What can hang from each mark
fuba: fabuv
takoded: zegozo
zegozo: korek takoded
fabuv: baris fuba mema takoded
tanid: fepu mema
mema: fabuv tanid

Each row was made from one small tree. The marks that hang from a mark follow it in brackets, in alphabetical order. Every link used is in the known rows. Write each row's tree.
In the rows, zero is written as 128.
Known rows
fuba(fabuv(takoded(zegozo(korek)))): [ 86 179 154  97  87 179  87 144 136 161 176 115 133 160 132 129 131 151
 159  97]
fabuv(baris mema(tanid)): [118 116 117 102  99 121 110 131 118  82 106 128 134 163 115 102 162 122
 213 114]
takoded(zegozo): [ 84 160 100  71 118 135 131 124 116 139 141 137 125 175 128 115 132 169
 164 104]
fuba(fabuv(takoded)): [ 66 152 153  89  74 168 131 135 150 134 176 111 126 166 139 113 131 131
 175 101]
fuba(fabuv): [ 67 152 146  68  95 151 135 119 134 134 153 115 116 159 134  93 148 140
 178 108]
tanid(fepu): [ 54 151 131  51  96 115 171 129 115 132 131 137 111 176 153  84 119 137
 175 102]
mema(fabuv(baris fuba takoded)): [ 92 168 130 105 119 153 137 141 118 159 137 120 148 164 105 104 139 135
 193 103]
fabuv(fuba): [ 76 134 115  72  98 155 129 126 128 128 144 135 130 170 125  90 170 156
 186  96]
takoded(zegozo(korek)): [ 88 190 113  72 111 139  90 123 104 150 141 135 127 157 133 115 139 178
 171  96]
zegozo(korek takoded): [ 85 207 113  57  75 133 106 122  95 113 120 133 122 153 174  97 167 170
 220 104]
fuba(fabuv(mema(tanid) takoded)): [ 97 128 147 102  55 172  94 151 142 107 169 114 149 166 130 133 151 126
 182 107]
fuba(fabuv(mema takoded)): [ 82 146 152  95  67 172 106 149 132 129 168 108 135 159 132 123 149 133
 184 113]
fuba(fabuv(mema)): [ 82 147 145  72  87 157 114 130 115 127 145 113 125 153 129 105 165 140
 191 119]
tanid(mema(fabuv(baris fuba takoded))): [ 74 163  91 121 102 129 137 115 114 156 136 139 138 194 124  95 147 139
 196 101]
tanid(fepu mema): [ 42 147  98  76  83  98 167 108 110 138 128 154 107 207 163  78 126 139
 174 101]
zegozo(korek): [ 67 187 125  63  83 126 103 112 112 124 139 122 121 146 146  88 151 160
 203  92]
fuba(fabuv(baris takoded(zegozo))): [ 97 154 157 114 116 172 114 144 146 162 154 116 125 169 115 122 123 130
 164 108]
fuba(fabuv(baris mema)): [ 96 145 156  93 113 151 112 132 116 136 125 111 117 151 115  96 162 127
 200 122]
mema(fabuv): [ 67 185 110  55 108 113 165 113 101 135 132 120 137 157 130  93 134 153
 195 110]
fuba(fabuv(mema takoded(zegozo))): [ 95 152 145 102  82 181  93 155 126 148 170 114 140 164 123 140 144 146
 166 112]
mema(tanid): [ 86 120 103  75  76 119 133 119 145  70 140 139 138 175 139 101 144 139
 186  95]

Write each row's tree
[ 94 120 116  74  71 120 120 141 109  85 126 137 140 172 138 109 150 134
 192 108]  fabuv(mema(tanid(fepu)))
[ 97 129 143  82  76 154  97 134 126 103 146 118 141 159 125 114 166 135
 187 113]  fuba(fabuv(mema(tanid)))
[ 94 126 134 123 105 173 125 149 151 138 148 126 130 176 111 103 147 126
 194  94]  fabuv(baris fuba takoded)
[113 134 113 114  82 192  77 172 116 143 164 134 158 175 111 147 164 161
 172 102]  fabuv(fuba mema takoded(zegozo))
[108 175 125 112 133 163 122 150 111 176 139 126 154 168  97 122 133 149
 175 105]  mema(fabuv(baris fuba takoded(zegozo)))
[101 151 131  83 121 101 154 132 106 126 105 136 146 171 119  97 115 120
 182 107]  mema(fabuv(baris) tanid(fepu))
[ 96 187 118 104 129 135 142 138 112 163 136 120 146 166 109 121 112 143
 182 110]  mema(fabuv(baris takoded(zegozo)))
[ 87 155 120  63  94 105 154 132 107 117 126 138 155 173 135 104 118 135
 172 102]  mema(fabuv tanid(fepu))
[115 104 109  89  74 159  83 147 118  89 135 139 157 169 115 114 191 147
 195 102]  fabuv(fuba mema(tanid))
[114 138 135  90 123 127 133 145 107 137 110 142 155 174 107  97 138 124
 175 102]  mema(fabuv(baris fuba) tanid(fepu))
[105 152 113  89 116 108 140 119 119 108 113 128 150 163 112 100 135 129
 197 106]  mema(fabuv(baris) tanid)
[133 101 121 112 107 153  83 147 119 100 110 136 146 168  96 102 188 130
 204 108]  fabuv(baris fuba mema(tanid))
[ 56 165 106  97  87 127 151 132 101 171 143 147 138 206 147  99 127 139
 168  98]  tanid(fepu mema(fabuv(fuba takoded)))
[119 137 124 120 101 151 116 149 135 122 138 131 169 172 101 118 140 127
 187  97]  mema(fabuv(baris fuba takoded) tanid)
[132  98 131 140  79 175  78 169 137 101 139 130 159 175 101 126 170 119
 200  99]  fabuv(baris fuba mema(tanid) takoded)
[ 64 170  89 113  99 109 152 107 115 144 132 134 131 192 134  94 128 135
 200 106]  tanid(mema(fabuv(baris takoded)))
[ 74 163  87 103 119 116 139 102 100 155 116 143 131 189 119  81 159 148
 199 107]  tanid(mema(fabuv(baris fuba)))
[ 98 141 131  95  78 149 126 161 122 130 153 139 173 181 124 124 124 131
 163  92]  mema(fabuv(fuba takoded) tanid(fepu))
[113 122 127 102 120 155 101 142 107 129 109 128 130 159 100  93 187 137
 211 115]  fabuv(baris fuba mema)
[131 131 127 138 113 186  76 173 117 154 139 130 150 175  94 136 161 143
 182 107]  fabuv(baris fuba mema takoded(zegozo))
[112 115 131  95 102 116 121 143 110  96  99 135 130 170 120 101 147 116
 199 113]  fabuv(baris mema(tanid(fepu)))
